In the rows, zero is written as 128.
Known rows, with every step that occurs:
nulolo-kifu-zikoma-valik: [ 80 135 124  81 161 147 158 148 128 118 143  88 115 130 142 154 147  65
 132 195 125 142 157 125 155 123 113  98 170 106 153]
zibap-kasal-rolar: [119 159 156 149 116 161  76  85 136 111 145 152 177 127 103 125 134 142
 152 112 122 106 143 139 135 165 128 146  81 103 151]
zibap-kasal-rolar-timu-ziku: [154  99 132 156 170 123  93 104  81 120 110 146 133 101 122 143 147 118
 175 140 148  57 114 145 138 154 140 107 126 100 115]
valik-nulolo-kifu-zikoma-nofi-ziku: [134  97 117  46 181 115 112 167  86 124 122  81 104  82 157 131 114  65
  99 183 118 115 157  91 128  86 119  67 158 137 131]
kasal-rolar-valik: [115 149 153 142 154 158 112  95  99 112 138 141 140 150 130 141 132 127
 172 155 120  89 115 110 112 158 129 129 152  88 143]
kifu-rolar-nofi-ziku-timu-zikoma: [145  76  71 105 165 128 155 153  75 124  78  89  89  75 122 206 107  76
 162 146 135  69 143 155 149  74 134 108 151 111 122]
nofi-zikoma: [103 125 106  98 139 139 153 105 125 107 124  92 103 112 151 142  80  96
 119 152 152 118 132 144 128 105 152 117 120 128 124]
ziku-timu-zikoma-nofi-rolar-valik-nulolo: [114 112  96 129 167 110 173 143  80 125  99  89 118 141 141 152 156  81
 142 180 116  92 145 129 133  97 135  94 182  78 142]
kifu-rolar-timu-zikoma: [145 103 119 148 166 141 154 157  93 131  85 120 115 100 126 196 149  85
 145 163 140  82 116 149 139 114 117 119 170  98 141]
nofi-ziku-timu-zikoma-kifu-rolar-valik: [117 124 113  94 198 130 160 149  73 118 123  87 102 108 130 189 116  79
 154 209 137 100 134 134 114  90 121 103 184  73 137]
valik-zikoma-nofi: [121  91 111  95 138 125 152 192 115 139 105 112 147  93 120 138 161  71
  83 156 134 105 138  88 158  98 126  91 173 133 136]
nofi-rolar: [119 148 126 133 144 125 132 127 142  92 140 114 129  93 132 153 104 126
 128 130 165 144 147 168 115  86 143 139 109  91 158]
valik-rolar-kifu-zikoma-nofi-ziku-timu: [115  93  79  55 196 121 130 162  79 131 112  77  75  61 133 189  87  74
 141 143 138  86 145 123 121  58 143 100 132 121 132]
ziku-timu-zikoma-valik-rolar-kifu-nulolo: [117 130 102  93 188 118 154 142  93 112 119  94 105 130 137 161 157  69
 156 205 115 112 150 130 140  84  94  91 188 100 117]
kasal-rolar-timu-zikoma: [142 101 119 162 149 156 134 130  94 124  86 131 133 113 128 178 151 100
 164 150 130  57 115 139 150 135 128 119 150 103 138]
zikoma-kifu: [113 122 109  96 136 115 148 153 124 122 134  99 150 119 127 120 135 113
 113 197 136 124 150 128 148  98 134  98 141 119 126]
zibap-kasal-rolar-nofi-ziku: [145 115 150 101 170 126  53  93  76 108 140 145 116  80 142 141 106 129
 143 149 136  85 134 112 120 133 138  93 123 128 115]
nulolo-kifu-rolar: [130 157 150  98 139 134 141 197 135 135 153 113 132 105 112 165 140  89
 111 162 128 156 143 135  99 101  86 146 153  98 186]
ziku-timu-zikoma-valik-nulolo: [109  99  74 134 154 108 186 149  95 137  95  78 109 156 145 139 190  77
 146 179  95 108 159 138 171 117 129  82 181  96 129]
kifu-rolar: [127 150 142 112 161 125 132 168 129 131 140 120 122 102 116 168 142 107
 115 148 134 156 132 139 109 105 106 146 148 100 164]
valik-rolar-nofi-zikoma-kifu-nulolo: [105 132 112  68 184 106 152 136 103 110 136  86 119 122 141 133 142  70
 107 225 131 126 158 117 144  87 115  84 161 120 116]
rolar-timu-zikoma-valik: [112 101 101 140 171 133 169 134  97 115  98 102 108 125 141 170 165  83
 154 187 139  91 140 152 171 133 130  84 176  90 121]
valik-rolar-nofi-ziku-timu-zikoma-kifu: [123  81  70  89 157 109 169 177  83 124  90  75 124  78 121 171 130  76
 128 205 142  76 155 142 157  67 141  75 157 111 117]
zikoma-nofi-rolar-kifu: [121 136 127  91 152 124 114 144 112  85 137 127 141  81 137 160 108 112
 140 198 172  99 136 140 123  61 130 104 168  90 136]
valik-nulolo-kifu: [130 135 132 116 100 124 153 178 126 146 141 107 145 157 134 108 159  94
 118 163  96 129 150 111 120 124  98 112 160 120 163]
kasal-rolar-nofi: [129 126 161 128 141 137  70 111  94 120 136 180 149 105 118 153 150 138
 148 148 139  70 115 100 134 151 136 125 144 123 139]

Rows:
[129 107  78  71 189 112 160 139  93 112 119  64 109 127 138 143 133  65
 141 210 112 113 175 132 163  69 112  82 156 118 106] -> nofi-ziku-timu-zikoma-kifu-nulolo
[104 119 134  60 157 141 133 182 104 129 120 103 150 111 126 144 151  54
 102 196 119  96 150  78 142 107 111  94 178 114 162] -> kasal-rolar-valik-nulolo-kifu-zikoma-nofi
[121 137 134 107 123 123 160 181 110 130 138 101 145 146 135 122 151  79
 118 189 115 114 153 110 113 109 103 101 177  93 168] -> zikoma-nofi-rolar-valik-nulolo-kifu
[117  93  85  90 193 111 128 139  71 133 120  95  64  72 133 188 102  97
 154 131 142  86 141 135 123  88 150 101 126 118 124] -> zikoma-valik-rolar-nofi-ziku-timu
[101 137 157 136 189 135 139 168 100 149 127 125 106 103 139 178 169  86
 118 168 142 109 108 115 104 146 116 108 163 100 165] -> nulolo-kifu-zikoma-valik-rolar-timu
[ 95 118 110  76 151 127 136 129 105 106 136  99 144  96 139 143 112  96
 116 222 159  87 147 127 151  92 156  89 143 116 127] -> kasal-rolar-nofi-zikoma-kifu
[121  91  80  92 151 126 142 141  87 112 104  87 143  86 115 166 120  86
 147 200 141  63 164 149 171  81 145  84 134 104 117] -> zibap-kasal-rolar-nofi-ziku-timu-zikoma-kifu
[152  93 117 148 184 106 121 125  84 112 108 127 109  84 136 157 133 110
 163 149 170  76 116 160 128 114 148 104 140  94 118] -> nofi-rolar-timu-ziku
[135  82  62 130 132 139 177 146 102 128  72  89 107 108 114 185 115  86
 164 126 127  74 142 162 161  88 137 122 137 114 121] -> ziku-timu-zikoma
[123 137 117  97 179 117 147 141  99 107 121 104 115 136 141 146 167  74
 145 216 113 122 147 124 139  96  88  86 196 102 113] -> timu-zikoma-valik-rolar-kifu-nulolo
[154  85 114 135 190 101 121 140  78 111 100 124 114  75 132 157 136 101
 151 157 173  68 121 152 134 108 148  94 145  95 117] -> zikoma-nofi-rolar-timu-ziku
[105 127 130  81 156 126 142 137  98 117 133 110 105  96 146 169 111  76
 109 193 155 103 131 125 120  97 135 108 164 115 148] -> valik-nulolo-kifu-rolar-nofi-zikoma
[145  77  71 104 156 125 165 171  72 132  82  81  93  90 126 197 123  62
 158 161 121  69 151 147 146  73 123 101 165 107 134] -> valik-nulolo-kifu-rolar-nofi-ziku-timu-zikoma
[116 134 124 113 113 121 165 177 123 139 142  96 138 162 139 112 172  82
 123 183  97 132 160 117 133 127  99  97 172 107 160] -> zikoma-valik-nulolo-kifu
[117  89  62  97 139 123 183 165 105 123  96  70 137 105 117 160 126  84
 139 194 136  86 159 152 171  70 141  94 147 108 120] -> ziku-timu-zikoma-kifu
[144  73  59 115 151 133 165 142  87 122  75  78  91  92 128 183  99  82
 166 130 126  74 147 159 153  79 139 105 135 118 113] -> nofi-ziku-timu-zikoma
[149  96 125  76 189 107  99 146  66 114 122 113  97  61 146 170 114  96
 124 196 145  96 139 119 124  88 126  77 168 121 117] -> timu-zikoma-kifu-rolar-nofi-ziku
[106 136 126  79 157 131 139 172 137  94 134  94 140  66 126 165 106  76
  97 166 170 133 163 141 127  62 131 119 131  94 175] -> nulolo-kifu-zikoma-nofi-rolar
[101 140 138 102 183 138 141 126  99  95 129 110 123 106 135 167 106  90
 133 184 161 109 132 125 114  99 135 111 167  76 146] -> kifu-zikoma-nofi-rolar-valik
[108  99  92  69 192 123 131 154  75 135 127  85  66  71 133 197  98  75
 151 144 137  89 147 127 121  82 140 102 136 118 140] -> nulolo-kifu-zikoma-valik-rolar-nofi-ziku-timu
[114  94  80  97 176 126 172 163  82 113 105  77  90  95 131 197 142  58
 159 192 139  91 165 157 164  93 124  83 177  86 133] -> nulolo-kifu-rolar-nofi-ziku-timu-zikoma-valik
[127 127  99  75 188 120 139 133  97  90 126  95 115 112 135 167 124  72
 156 204 140 101 161 139 147  52 108 101 173  95 121] -> ziku-timu-zikoma-nofi-rolar-kifu-nulolo
